Known rows, with every way that one mark hangs from another
(J996 (J365 (J4 (J456 J184) J785)) (J641 J222 J726)): 0.243	-1.188	5.459	-3.051	4.696	-0.743	-6.764	-1.828	1.076	2.609	-1.031	6.717	-3.958	-4.191	6.286	-2.240	-6.694	-0.214	-1.691	-6.471	0.438	6.219	0.823	-1.167	-5.706
(J996 J365 (J641 J42 (J222 J228) J685)): 3.862	1.320	2.283	-3.397	3.806	-2.352	-1.542	0.574	-5.668	0.322	1.371	-0.514	-5.130	-2.113	-0.485	-2.817	-2.426	3.207	-6.669	-3.600	2.083	2.998	1.447	-0.963	-5.971
(J222 J228 (J641 J42 J726)): 5.941	0.193	0.487	-1.308	1.941	1.064	2.328	-3.978	-4.064	2.220	0.945	-1.735	0.286	-1.655	-2.631	-0.749	-2.064	2.727	-2.580	-5.205	2.458	0.646	-1.511	1.629	0.216
(J4 J785 J810): -0.012	0.751	-0.690	-0.958	0.100	0.148	-2.690	-2.386	4.166	0.062	-1.210	1.530	-1.018	-1.435	0.382	-0.185	-0.584	-0.985	2.075	-0.968	-3.059	-0.639	-2.157	-0.852	1.513
(J641 J42): 1.167	-0.215	-0.632	-1.511	0.437	-0.559	0.280	0.372	-0.560	-0.263	0.181	0.187	-0.641	-1.396	-1.073	-1.321	-0.504	1.192	-1.800	-0.982	1.534	1.608	-0.228	-0.351	-0.499
(J641 J42 (J222 J228 J785) J685 J726): 6.662	1.537	4.315	-4.575	4.673	0.500	2.169	-4.230	-6.745	1.540	1.697	-2.239	-1.424	-0.168	-3.041	-1.895	-1.320	1.673	-5.872	-6.362	3.441	-2.495	-0.659	0.868	-2.884
(J222 (J228 J685) (J641 J42 J726) J785): 5.184	-0.200	0.838	-1.450	3.517	0.733	2.234	-2.741	-5.577	3.121	0.029	-3.670	2.015	-1.956	-4.826	0.274	-1.302	2.502	-3.055	-5.815	1.915	-3.012	-1.897	-0.619	1.977
(J726 J785): -0.006	2.273	-1.264	0.690	2.109	0.809	-0.997	-0.006	0.342	-1.720	-0.508	0.978	-1.194	0.157	0.129	0.960	-0.993	-1.488	0.669	-0.184	-0.159	0.178	-1.371	0.428	-0.120
(J222 (J228 J685) J641 J785): 2.734	0.846	0.038	0.141	1.863	0.990	1.084	-1.549	-4.134	1.588	0.305	-4.011	1.892	-1.106	-5.476	1.321	0.513	1.468	-1.125	-2.836	-0.682	-5.105	-1.971	-1.754	2.802
(J996 (J641 J222 (J726 J785))): 2.583	1.676	1.377	-1.749	4.599	0.957	-1.286	0.518	-3.547	-0.550	-1.242	2.548	-2.211	1.217	2.387	0.232	-3.557	-0.151	-1.362	-4.112	1.343	1.647	0.278	2.004	-3.893
(J365 (J4 (J456 J184) J785) (J996 J641)): -3.417	-0.494	2.765	-1.700	3.216	1.247	-7.258	-2.090	5.171	0.576	1.092	7.242	-1.476	-5.661	4.874	-3.351	-6.041	-1.054	0.329	-4.499	-2.652	5.592	-2.152	-3.242	-1.109
(J641 J222 J685 J726): 3.411	0.112	3.539	-1.895	3.661	-0.835	1.782	-1.958	-5.026	1.967	0.583	-1.133	-2.128	2.498	1.859	-1.428	-1.774	0.979	-3.997	-4.131	3.038	-0.536	0.817	1.859	-3.432
(J996 J365): -0.715	-0.445	-0.001	0.270	-0.080	-1.105	-1.762	1.061	-0.050	0.473	-0.883	0.429	-1.241	-0.939	1.567	0.625	-0.884	-0.613	0.053	0.020	0.000	1.665	0.868	-0.991	-1.359
(J641 J42 J685 J726): 3.545	-0.657	1.871	-1.989	3.528	-1.529	1.396	-1.687	-3.178	1.982	0.822	-1.058	-1.098	0.091	1.014	-2.703	-2.300	1.051	-4.401	-3.570	2.930	1.809	-0.280	0.965	-2.208
(J456 (J4 J785) J184): -0.641	1.631	1.571	0.250	3.189	2.977	-3.191	-0.300	1.431	1.896	-0.323	2.910	-0.725	-2.773	0.288	-2.456	-2.021	-0.889	-0.586	-0.321	0.275	0.673	-1.071	-0.542	-0.502
(J641 J42 (J222 J785) J685 J726): 5.548	0.480	3.397	-5.295	4.513	-0.286	1.481	-1.716	-6.300	1.239	0.677	-1.006	-1.166	1.133	-1.034	-2.096	-2.115	0.574	-5.280	-6.330	3.465	-1.242	-0.451	0.766	-3.271
(J25 J685): -0.308	-0.153	-0.139	-0.587	0.551	-0.715	0.165	0.724	0.456	1.519	1.506	-0.181	-1.142	0.116	1.025	0.886	-0.271	-1.226	-2.347	0.708	-0.379	-0.869	0.604	-1.711	-0.014
(J456 (J4 J810)): -0.127	1.136	0.066	1.360	0.134	0.518	-1.548	1.603	1.904	0.804	-1.110	0.269	1.616	-2.174	0.555	-0.518	-0.609	0.839	1.385	-1.464	0.287	-0.327	-0.884	-1.871	-0.308
(J365 J4 (J996 J641)): -1.796	-0.841	0.888	-1.872	-0.120	0.888	-3.814	1.882	2.580	-0.535	1.922	2.936	1.071	-2.097	4.355	-1.884	-4.031	0.459	0.902	-3.973	-1.091	3.465	-0.582	-3.330	-2.078
(J228 J685): -1.671	-1.016	-0.060	1.775	1.108	-1.391	0.490	1.511	-0.673	1.424	-0.718	-1.945	0.216	-0.324	-0.362	0.394	0.743	1.202	-1.103	0.609	0.562	-1.289	0.607	-1.688	1.024
(J996 (J365 (J4 J785)) (J641 J685 J726)): 1.688	-0.983	3.163	-3.543	3.713	-1.776	-5.583	-0.888	1.605	2.513	0.229	2.538	-2.282	-1.109	6.225	-2.824	-5.451	-0.888	-1.104	-5.043	-1.086	4.451	0.287	-2.043	-5.728
(J641 J42 J726): 2.386	-1.164	0.837	-1.571	1.560	-0.238	1.037	-1.270	-1.473	1.537	-0.239	0.197	0.225	-0.666	0.593	-1.142	-1.792	0.917	-1.886	-2.938	2.660	2.038	0.015	0.945	-0.944
(J4 J456 J785 J810): -1.469	0.501	0.246	-0.344	1.093	-1.313	-3.817	-4.561	5.530	0.031	-2.188	3.194	-1.268	-3.490	0.661	0.033	-0.978	-0.979	2.295	-1.697	-3.348	0.519	-2.308	-1.537	1.958

Rows
0.647	-0.602	2.632	-3.298	3.184	0.043	-5.489	-2.631	4.087	1.857	1.300	3.197	-0.530	-1.970	6.647	-3.534	-6.285	-0.686	0.467	-7.555	-2.932	3.098	-2.807	-2.868	-2.201 -> (J365 (J4 J785 J810) (J996 (J641 J685 J726)))
-0.771	0.235	1.185	-2.471	1.422	1.147	-1.837	1.532	-2.143	-0.783	0.674	2.506	-1.276	-0.306	2.288	-1.223	-2.733	0.961	-1.408	-3.507	-0.224	1.626	0.391	-0.693	-2.227 -> (J365 (J996 (J641 J222)))
5.848	2.483	-0.853	-0.618	4.082	1.906	1.449	-3.945	-3.725	0.543	0.444	-0.582	-1.003	-1.533	-2.514	0.215	-3.018	1.278	-2.007	-5.340	2.273	0.687	-2.966	1.947	0.085 -> (J222 J228 (J641 J42 (J726 J785)))
-0.453	-1.005	0.230	-3.297	0.403	0.301	-3.625	2.350	2.062	-0.802	2.108	3.193	0.336	-3.293	3.275	-3.135	-4.447	1.677	-0.857	-4.892	0.251	5.053	-0.791	-3.618	-2.652 -> (J365 J4 (J996 (J641 J42)))
-1.620	-0.154	0.129	-2.816	0.057	1.036	-6.572	-0.420	6.689	-0.381	0.686	4.475	0.013	-3.476	4.631	-2.090	-4.602	-0.498	2.952	-4.848	-4.225	2.742	-2.725	-4.123	-0.610 -> (J365 (J4 J785 J810) (J996 J641))
3.742	0.797	-0.672	-1.303	2.355	0.489	1.367	-1.092	-4.633	1.229	0.513	-3.706	1.310	-2.452	-6.504	0.135	-0.129	2.661	-3.051	-3.843	0.769	-3.461	-2.123	-2.086	2.342 -> (J222 (J228 J685) (J641 J42) J785)
0.523	-0.002	0.986	-1.006	2.788	-2.770	-3.209	2.479	-2.159	0.449	0.050	0.331	-2.683	-0.420	2.839	-1.796	-2.830	-0.048	-2.762	-1.105	-0.911	3.457	1.051	-1.078	-4.235 -> (J996 J365 (J641 J685))
1.738	1.474	3.223	-3.107	5.687	0.993	-2.871	0.056	-2.148	-0.068	1.984	2.873	-2.250	0.469	6.376	-2.327	-6.585	0.027	-2.467	-8.205	1.602	3.058	-1.210	-1.143	-5.689 -> (J365 J4 (J996 (J641 J222 J685 (J726 J785))))
4.313	0.710	-1.430	-3.636	1.103	0.967	0.303	-0.026	-3.257	-0.537	0.329	-0.603	1.281	-0.683	-3.992	-0.494	-1.703	0.531	-1.193	-4.380	0.312	-0.930	-2.468	-0.272	0.779 -> (J222 (J641 J42) J785)
4.338	2.518	3.427	-3.842	4.032	0.311	-0.559	-1.049	-5.910	-0.432	1.935	-1.251	-1.716	0.167	-2.825	-1.583	-0.842	1.078	-4.333	-3.829	-0.378	-2.468	-0.070	-0.271	-3.503 -> (J996 (J641 (J222 J228 J785) J685))
5.725	-0.327	0.597	-2.336	3.786	-1.034	1.944	-2.030	-5.194	2.331	0.975	-1.780	-0.683	0.685	-0.037	-2.578	-3.565	1.838	-4.399	-5.763	2.774	1.640	-1.595	1.598	-1.500 -> (J222 (J641 J42 J685 J726))
-1.937	-0.502	1.079	-0.993	-0.087	-2.596	-6.743	-2.884	7.766	0.578	-1.784	4.180	-1.811	-5.227	4.040	0.054	-2.969	-0.996	3.145	-3.686	-2.927	3.139	-1.606	-4.427	-1.107 -> (J996 (J365 (J4 J456 J785 J810)))
0.064	0.019	1.337	-1.577	3.068	0.040	-0.525	0.949	-4.030	0.527	1.281	-0.494	-2.030	-3.322	-1.187	-1.764	-1.656	4.429	-5.090	-3.912	1.799	0.757	0.470	-2.887	-1.123 -> (J365 (J996 (J641 J42 (J222 (J228 J685)))))
3.212	1.730	1.430	-0.015	5.440	0.285	1.995	-1.949	-4.835	1.353	-0.568	-1.622	-2.786	-1.461	-2.030	0.499	-1.027	2.815	-4.595	-4.014	4.517	-1.229	-0.354	0.033	-1.366 -> (J641 J42 (J222 (J228 J685)) (J726 J785))
-1.138	0.026	1.621	2.055	1.854	-0.813	-2.382	-1.703	1.875	0.673	-1.002	2.424	-1.086	-4.279	1.363	-0.927	-2.295	-0.217	-0.333	-1.648	-1.052	2.381	-1.873	-0.256	1.423 -> (J4 (J456 J184) J810)
-1.490	-1.168	1.293	-0.334	0.039	-3.417	-6.565	1.392	4.885	-0.073	-1.489	3.965	-0.673	-5.112	5.138	-0.451	-4.141	0.501	1.863	-4.141	-2.332	5.598	-0.037	-4.397	-3.272 -> (J996 (J365 (J4 J456 J810)) J641)
-0.196	-1.434	0.576	-1.806	0.435	-4.106	-6.377	1.741	4.318	-0.453	-1.207	4.159	-1.323	-6.473	4.086	-1.722	-4.731	1.759	0.059	-5.117	-0.823	7.189	-0.286	-4.778	-3.725 -> (J996 (J365 (J4 J456 J810)) (J641 J42))
-0.318	1.716	1.140	0.788	2.468	2.455	-3.970	-0.354	3.138	1.758	-0.964	2.814	-0.696	-3.802	0.898	-2.337	-2.353	-0.674	0.557	-1.255	-0.922	0.523	-2.341	-1.059	0.332 -> (J456 (J4 J785 J810) J184)
7.729	1.325	1.830	-3.528	4.371	0.782	2.199	-4.747	-6.467	2.127	1.895	-3.040	0.476	-0.621	-4.043	-1.687	-2.594	1.333	-4.324	-7.057	1.652	-1.876	-2.765	1.015	-0.440 -> (J222 J228 (J641 J42 J685 J726) J785)
